Each row was made from one small tree. Brackets hold a mark, then the marks that hang from it, in the order of their numbers. Every link used is in the known rows. Write each row's tree.
Known rows:
(k180 (k491 k527 k560 (k802 k361) k961) k947): [ 22.1  25.2 -10.4 -17.7 -41.3 -47.3 -19.3 -25.4  12.5 -16.1  20.7  -9.8
  -6.7 -33.9  27.0  10.0 -40.1   6.4  29.5   5.7  19.8   2.5  35.9   0.0
 -12.9]
(k274 (k491 (k180 k947)) (k528 k527)): [ 16.3  51.5  -5.8 -27.5 -18.1 -31.5  -8.1 -20.4  20.2 -38.8 -18.0 -18.5
 -42.6  -6.7  32.1  -6.4 -35.2  21.1   2.8  -7.2 -10.0  13.1  -2.5 -13.0
  -0.8]
(k560 (k491 k961)): [ 30.2   5.0  -8.2 -11.9 -13.2 -42.7  -7.6  -9.0   7.0   4.4 -13.4  -6.1
 -20.7  -9.3  -5.3  -0.2 -33.8  17.3  -5.3 -36.1   0.4  21.9  18.3 -25.8
   3.2]
(k467 k274): [ 42.8   8.5  -0.3 -27.5   3.9 -63.7  -3.8   0.4  17.3  -0.4 -32.4  -2.8
 -45.5 -25.0 -19.6  -8.4 -15.7  22.5  -6.1 -28.8  17.0  17.9  13.5  -7.1
   5.5]
(k560 (k491 (k180 k947) k527 (k802 k361) k961)): [-12.6  46.6 -29.2  -7.7 -26.0 -46.9  12.9 -43.7  23.5 -11.1  30.1   9.9
   5.1 -15.2  24.0  -7.1 -39.0  12.0  -0.6   3.8  36.8  -7.4  49.1 -18.7
 -19.1]
(k527 (k491 (k180 k947) k560 (k802 k361) k961)): [ -1.1  25.5  -8.7  -1.7 -11.5 -35.4  -6.6 -17.7  22.9 -20.4   2.2  -5.8
  -9.1 -18.8  29.4 -23.6 -32.7   4.2  21.0  11.2  19.1 -24.6  38.1 -19.5
 -10.7]
(k961 k491): [ 44.1  15.0  11.9 -20.6  10.8 -36.1 -10.1  -8.2  17.8  15.2 -30.4 -10.1
 -45.2 -18.1   1.9 -11.2 -19.2  -0.3  -4.7 -28.9  -2.6  17.9  11.1 -20.3
  28.6]
(k527 k491): [ 28.4  -9.6  -5.3 -20.6   5.2 -37.3 -19.8  11.0   4.5  -1.8 -39.1  -9.8
 -42.2  -6.3  -1.0  -6.6 -11.2  -2.3   8.6 -30.8   6.1  11.3   0.5 -29.0
   8.7]
(k274 k467 (k491 k560 k802 k961) (k528 k527)): [ 28.5  35.4  -3.1 -11.9 -46.9  -0.9 -10.9 -18.4  30.3 -35.3 -14.1 -39.2
 -25.5 -39.9  38.6  -5.7 -26.4  29.0  15.8 -33.5  -7.7  22.1  15.3 -16.4
  -0.7]
(k527 (k491 k180 k560 k961)): [  2.0   7.5   4.3  -7.7 -16.9 -23.6 -25.3  -2.0 -12.2  -8.6 -18.3 -19.3
  -5.3 -18.6  18.9 -13.4 -31.5  19.0  16.5  -0.4  26.2   1.8  23.0 -29.3
  -5.9]
(k528 (k527 k491)): [ 37.0  18.8 -12.5 -27.6  -0.4 -26.3 -23.5  15.4  17.6 -19.1 -42.8  -9.8
 -39.5  -7.7  22.0  -4.1  -5.2  -1.2   9.0 -44.5  -2.3  23.4   0.4 -22.4
   7.7]
(k180 (k491 k527 k961) k947): [ 29.2  17.6 -11.1 -22.6 -35.4 -48.0 -23.9 -13.0  -4.6 -17.1  -1.1 -10.6
 -14.6 -30.3   6.5  15.4 -36.4  -3.3  19.8 -20.8  12.9  21.4  11.4 -10.5
  -4.2]
(k528 (k274 k467)): [ 34.0   4.2 -14.4 -41.8   8.0 -25.5  -0.1   1.3   9.0 -18.7  -7.3  -7.3
 -51.1 -23.4  -0.4   0.9  -3.5   1.7   1.9 -38.1  -1.5  21.4   2.3 -22.7
   7.2]
(k274 k467 k528): [ 40.2  -7.5 -13.0 -25.7 -15.9 -18.3  -5.4 -14.6  28.2 -11.5 -23.7 -23.0
 -55.9 -22.8  -2.5 -13.5 -29.8   9.7  -6.7 -27.2 -21.0  24.0   6.1 -25.0
  11.0]
(k180 (k491 k802) k947): [ 25.7  10.0   4.5 -12.8  -7.6 -44.9 -27.0 -13.3   2.4 -11.1  -8.8 -19.7
 -38.4 -27.1  11.7  -8.5 -15.4 -10.3  13.3 -15.4   0.5  -3.4  13.4  -0.5
   0.5]
(k961 (k491 k180 k560)): [ 16.2  28.2  20.8 -17.9   0.9 -32.8 -20.1 -22.6   4.1  12.6 -18.0 -22.8
 -23.9 -25.2  25.8 -17.1 -31.1  20.8  -0.6   9.3  13.6   4.7  32.1 -17.7
  10.6]
(k180 (k491 k527 k560 k961) k947): [ 29.2   8.8   0.9 -22.7 -43.9 -53.4 -35.9 -17.4 -10.3 -13.8   3.9 -19.7
  -4.8 -40.0  23.4  15.9 -50.4  12.5  26.9   1.2  11.6  14.8  24.2  -3.6
 -12.4]
(k491 k180 k560 k961): [ 13.5  24.9   4.9 -10.6 -19.6 -30.5 -21.5 -14.1  -4.1   1.4  -5.4 -21.1
  -9.1 -27.0  21.2 -10.3 -42.3  29.9   6.2  -2.5  23.8   2.4  29.6 -14.5
  -4.9]
(k947 k180): [ 30.5   5.8  -0.1 -30.0   8.4 -53.9  -6.0 -13.6   9.9   3.5 -27.3  -0.3
 -47.1 -23.8  -2.5  -4.8 -43.9  14.1   4.5 -30.0  14.6  22.2   3.2  -9.9
  24.7]
(k491 k527 k560 k802 k961): [ 23.3  17.4  -2.0   0.5 -34.1 -37.9 -27.1 -27.9   7.3  10.6  -0.1 -19.3
   5.7 -48.4  38.3  -3.6 -35.3  25.1   8.2 -17.7  41.8   3.9  33.8  -7.2
  -8.6]
(k704 (k947 k180)): [ 31.2  -7.0  -0.7 -34.2   9.6 -63.8  10.4   3.1  15.3  -2.5 -26.9  15.0
 -41.5 -29.2  -1.0 -10.6 -47.7  21.8   5.0 -23.0   6.4  14.9  -3.1 -11.0
  24.2]
(k961 (k491 (k180 k947) k560)): [ 15.5  25.9  16.5 -16.2   3.7 -48.3 -19.1 -26.3  14.5   3.7 -13.9 -16.7
 -29.6 -30.3  23.2 -19.0 -42.1  12.6   2.0  22.5   1.8 -12.8  35.2 -10.2
   7.3]
(k961 (k491 (k180 k947) k527 k560 k802)): [  0.0  38.8  10.9  -1.1 -16.2 -41.8 -20.5 -50.5  11.7   7.5   4.8 -18.2
  -3.4 -49.3  46.9 -19.7 -34.1  14.0   3.2  27.3  32.3 -21.7  50.3  -7.9
  -8.1]
(k180 k947): [ 40.4   4.2  -4.9 -20.6   6.3 -63.9 -17.2  -4.7  20.9  -0.9 -18.5  -7.4
 -47.5 -19.7   2.4  -9.1 -32.7  -0.3   0.1 -21.0  -4.8  -2.9   6.2  -7.2
   6.6]
(k527 (k491 k180 k560 (k802 k361))): [ -1.8  19.6  -2.0 -10.9  -1.8 -27.3 -10.0 -13.2   9.6  -8.7  -8.2 -13.4
 -20.8  -9.5  28.9 -19.7 -15.1  11.5  15.5  14.9  30.7 -10.7  32.5 -22.5
 -10.8]

Which tree is each row?
[ 16.5  12.4   2.2 -33.2 -42.1 -42.7 -24.4 -25.4 -18.0  -7.4  -6.7 -14.4
  -5.2 -42.2  17.5  18.7 -61.1  23.9  30.4  -5.5  32.1  33.8  20.7  -7.1
   5.2] | (k947 (k180 (k491 k527 k560 k961)))
[ -3.9  32.9 -14.3 -13.5  -0.2 -36.5  10.5 -28.7  19.1   0.7   9.8  -2.8
 -23.7   3.0  13.3 -15.3 -20.3  18.4  -7.0  -0.5  27.5  -0.1  38.6 -21.3
  -9.9] | (k560 (k491 k180 (k802 k361)))
[ 21.9  21.2  -7.2 -26.8 -29.1 -56.5 -19.5 -30.6  11.0 -13.0  14.7 -13.8
 -21.7 -27.9  30.1   8.5 -34.7   4.0  24.5  16.2  19.1  -1.7  33.2   5.5
 -14.4] | (k180 (k491 k527 k560 (k802 k361)) k947)
[ 26.5  15.0   2.3 -24.9 -10.7 -49.8 -19.7 -16.3  16.9 -14.9   5.7 -17.5
 -39.7 -19.8  18.6  -2.6 -32.4   0.6  24.0  10.8  -2.7  -8.8  24.2   6.7
  -4.5] | (k180 (k491 k560 (k802 k361)) k947)
[ 34.9   9.8  -3.8 -14.6 -32.1 -44.2 -26.5 -15.4   2.3   7.4  -3.5 -14.1
  -0.7 -39.2  26.4   5.3 -43.5  28.3   9.5 -19.5  28.7  18.9  27.4 -10.8
  -3.7] | (k491 k527 k560 k961)
[ -1.0  49.2 -14.0  -8.0 -29.8 -44.3  -5.4 -37.7  23.3 -10.9  27.8  -2.6
   6.8 -34.9  41.8 -10.3 -48.3  16.8  14.0  17.2  41.5 -15.0  48.8  -3.6
 -19.4] | (k491 (k180 k947) k527 k560 (k802 k361) k961)
[ 25.2   6.9 -14.0 -14.7 -26.9   6.5 -23.3 -13.4  40.6 -30.7 -36.4 -39.0
 -36.1 -33.6  44.8 -25.0 -14.1  11.9  11.1 -19.6 -17.5   8.2  20.4 -23.1
   0.3] | (k274 k467 (k528 (k527 (k491 k560 k802))))
[ 39.5  46.9  -6.4 -30.8 -23.2 -40.2  10.6 -19.0  48.9 -31.3 -21.0 -14.4
 -46.0 -17.6  20.2  -4.9 -20.4  44.5  11.0 -11.7   6.5  19.2  19.1  -0.6
  -1.4] | (k467 (k274 (k491 k560 (k802 k361)) (k528 k527)))
[ 20.0   2.2  -5.2   6.2  -9.3 -23.0 -16.3   0.0  10.4  -3.3 -26.6 -13.3
 -16.8 -20.5  11.2 -19.0  -6.4  -5.1  11.4 -40.8  20.9   3.5   9.7 -28.2
   7.2] | (k527 (k491 k802 k961))
[ 38.8  11.9  11.8 -22.5 -12.8 -44.1 -23.6 -25.9   8.1  19.4 -15.3 -14.1
 -19.2 -35.4  27.5   1.4 -31.8  19.8   2.7  -3.3  16.1  15.6  30.1 -14.6
   9.3] | (k961 (k491 k527 k560))
[ -4.3  32.7  23.2  -4.8 -14.2 -34.4 -18.1 -22.3 -15.7  -4.0  -0.1 -30.0
 -17.1 -26.6  31.3  -6.6 -18.1  33.0  12.3   6.2  39.0  -6.0  22.5 -10.3
 -15.8] | (k274 (k491 k180 k560 k802))
[ 31.5   4.5  -9.1 -32.4 -35.9 -24.6  -1.3 -22.5  10.1 -22.5 -12.3 -20.7
 -42.1 -26.2   0.1  13.2 -24.2  20.8   6.6 -23.8   6.8  38.1  -1.0 -30.7
  -4.4] | (k274 k467 (k491 k527) k528)
[  9.5  19.6   0.4 -28.6 -24.5 -13.9   3.4 -20.4   2.2 -27.4 -13.8 -29.5
 -48.0 -12.6  -1.7  -5.3 -24.3  20.0   1.3  -8.0   3.2  24.1   3.0 -32.5
  -3.4] | (k274 k467 (k491 k180) k528)
[  5.2  54.8  -5.2 -16.1  -7.0 -24.1  10.9 -42.2  21.2   4.4   7.6   1.1
 -16.4 -17.5  28.1 -12.1 -17.8   3.2  -3.0  -0.3  42.2   6.2  41.5 -22.4
   6.5] | (k961 (k491 k180 k527 (k802 k361)))
[  5.6  48.6  -0.4 -14.5 -11.3 -44.9  -3.3 -48.3  29.1   0.9  15.8  -5.4
 -11.7 -32.5  43.6 -15.4 -39.6  10.4   7.4  29.8  30.9 -19.8  51.5  -9.2
  -3.9] | (k961 (k491 (k180 k947) k527 k560 (k802 k361)))
[  6.6  16.5   5.2 -14.6 -43.3 -30.5 -21.7 -37.1 -15.6  -4.3   1.7 -18.8
   2.7 -52.7  32.9   6.4 -50.0  21.4  29.7  -6.5  42.3  21.1  26.9  -4.0
   2.2] | (k947 (k180 (k491 k527 k560 k802 k961)))
[ 29.0  21.2   6.4 -22.8 -38.4 -66.9  -4.7 -11.4  -3.9  -9.2  -9.0  -9.4
  -8.0 -42.6  -2.8  20.0 -30.1  49.5  17.3 -17.8  44.4  23.4  22.2  -9.9
 -14.7] | (k467 (k274 (k491 k527 k560 k961)))
[ 46.8  23.3 -22.4 -33.9 -20.8  -7.0 -10.8  -8.9  43.3 -27.4 -30.7 -25.0
 -52.0 -22.2  17.9  -9.6 -21.7  10.8  -6.6 -41.1 -28.9  36.5   7.6 -17.9
  12.4] | (k274 k467 (k528 k527))
[  1.0  42.3   8.3 -22.4 -42.7 -59.6  -2.3 -22.1 -18.0 -13.8   0.5 -11.0
   1.3 -41.4   5.1  13.9 -30.6  55.8  13.6   3.4  62.2  19.1  28.9 -13.6
 -26.2] | (k467 (k274 (k491 k180 k527 k560 k961)))
[ 33.9   5.4 -17.6 -22.6 -39.0   2.2 -21.2   0.0  38.1 -37.4 -37.0 -32.6
 -28.2 -27.7  29.0 -11.2 -29.3  15.3  15.8 -30.8 -25.2  29.5  15.2 -31.1
   4.0] | (k274 k467 (k528 (k527 (k491 k560 k961))))
[ -9.7  38.8 -26.8 -16.2 -15.4 -55.0   7.2 -45.7  22.1  -7.6  23.9   5.6
 -11.5 -13.4  24.9  -6.9 -30.8  13.3  -3.4  15.9  35.5 -10.2  45.4 -16.0
 -23.1] | (k560 (k491 (k180 k947) k527 (k802 k361)))
[  9.7  31.1   9.0 -20.1 -14.0 -50.6 -20.1 -38.4  10.9   5.6  -1.8 -12.6
 -13.0 -39.8  34.5  -8.7 -45.6  16.9   3.3  28.0  21.8  -7.2  40.9 -13.8
  -3.8] | (k961 (k491 (k180 k947) k527 k560))
[  0.4  51.9  -6.2 -31.0   8.6 -28.3  22.2 -15.6  -3.9 -23.7  18.3   2.9
 -35.7   3.5  18.5   2.0  -2.3  11.6  13.2  -7.6  38.3   5.8   5.9 -19.9
  -2.9] | (k528 (k274 (k491 k180 (k802 k361))))
[ -6.6  14.8   3.9  10.5 -19.8 -15.4 -25.4 -15.0  -4.5  -5.9 -13.8 -25.0
   3.9 -27.7  33.2 -23.9 -21.8  14.6  15.8  -3.0  35.0  -9.8  31.4 -24.5
  -7.9] | (k527 (k491 k180 k560 k802 k961))
[ 29.9  16.9 -25.4 -28.4 -23.0   1.0  -4.8 -10.0  58.9 -36.7 -25.5 -25.7
 -43.0 -17.8  38.2 -19.8 -16.0   8.0  15.9 -14.9 -17.9  10.9  22.7 -23.5
   0.1] | (k274 k467 (k528 (k527 (k491 k560 (k802 k361)))))
[ 28.6  34.3 -16.2 -16.6 -39.8 -42.5  28.7 -32.6  34.5 -18.9  -5.3   3.7
 -21.9 -21.8  -5.2   1.3 -24.0  31.1   9.9 -25.3  33.8  26.2  16.2 -18.7
  -2.4] | (k467 (k274 (k491 k527 (k802 k361) k961) k528))
[ -4.2  22.1 -11.6 -23.2 -23.0 -43.6  -9.8 -36.1 -10.7   5.2   2.7  -8.1
  -6.8 -13.2  16.3   3.9 -27.2  29.6  -9.1   2.9  37.7  14.9  34.8 -26.6
 -19.9] | (k560 (k491 k180 k527))
[  4.5  31.5  -4.6 -14.5 -36.5 -35.0 -23.9 -27.2  -9.2   2.7   5.1 -18.7
   8.9 -37.0  32.4   0.2 -47.3  33.3   7.3   1.4  46.2  11.4  37.3 -15.5
 -14.6] | (k491 k180 k527 k560 k961)
[ -9.6  28.8  -7.7   7.5 -15.8 -41.3  -6.5 -33.5  10.7  -3.4   8.5  -7.3
  -5.1 -22.4  16.2 -23.2 -33.5  11.1  -4.1  -5.9  18.6 -16.6  39.9 -17.5
 -11.8] | (k560 (k491 (k180 k947) k802 k961))
[ 26.9   3.1   8.1 -34.0 -33.1 -41.6 -39.1 -14.6 -22.5   0.6  -6.6 -27.1
 -17.9 -29.8  23.1  18.8 -31.6  19.9  19.1   2.2  22.5  26.1  17.5  -6.8
 -11.8] | (k180 (k491 k527 k560))
[ 28.0  12.8 -15.2  -5.8  -3.0 -24.5   1.3   1.8  27.6  -9.7 -16.2   1.7
 -23.5  -4.9   7.4 -12.2  -9.5  -9.9  14.4 -40.6  18.2   6.7  14.3 -28.1
   8.9] | (k527 (k491 (k802 k361) k961))
[ 31.0   7.0  -1.8 -25.1 -29.6 -38.4  -7.3 -27.6   0.6  -8.3 -17.4 -15.4
 -34.5 -12.7  12.5  11.7 -30.9  24.9   5.3 -18.4  14.5  32.4  -4.2 -24.4
   1.6] | (k274 (k491 k527) k528)
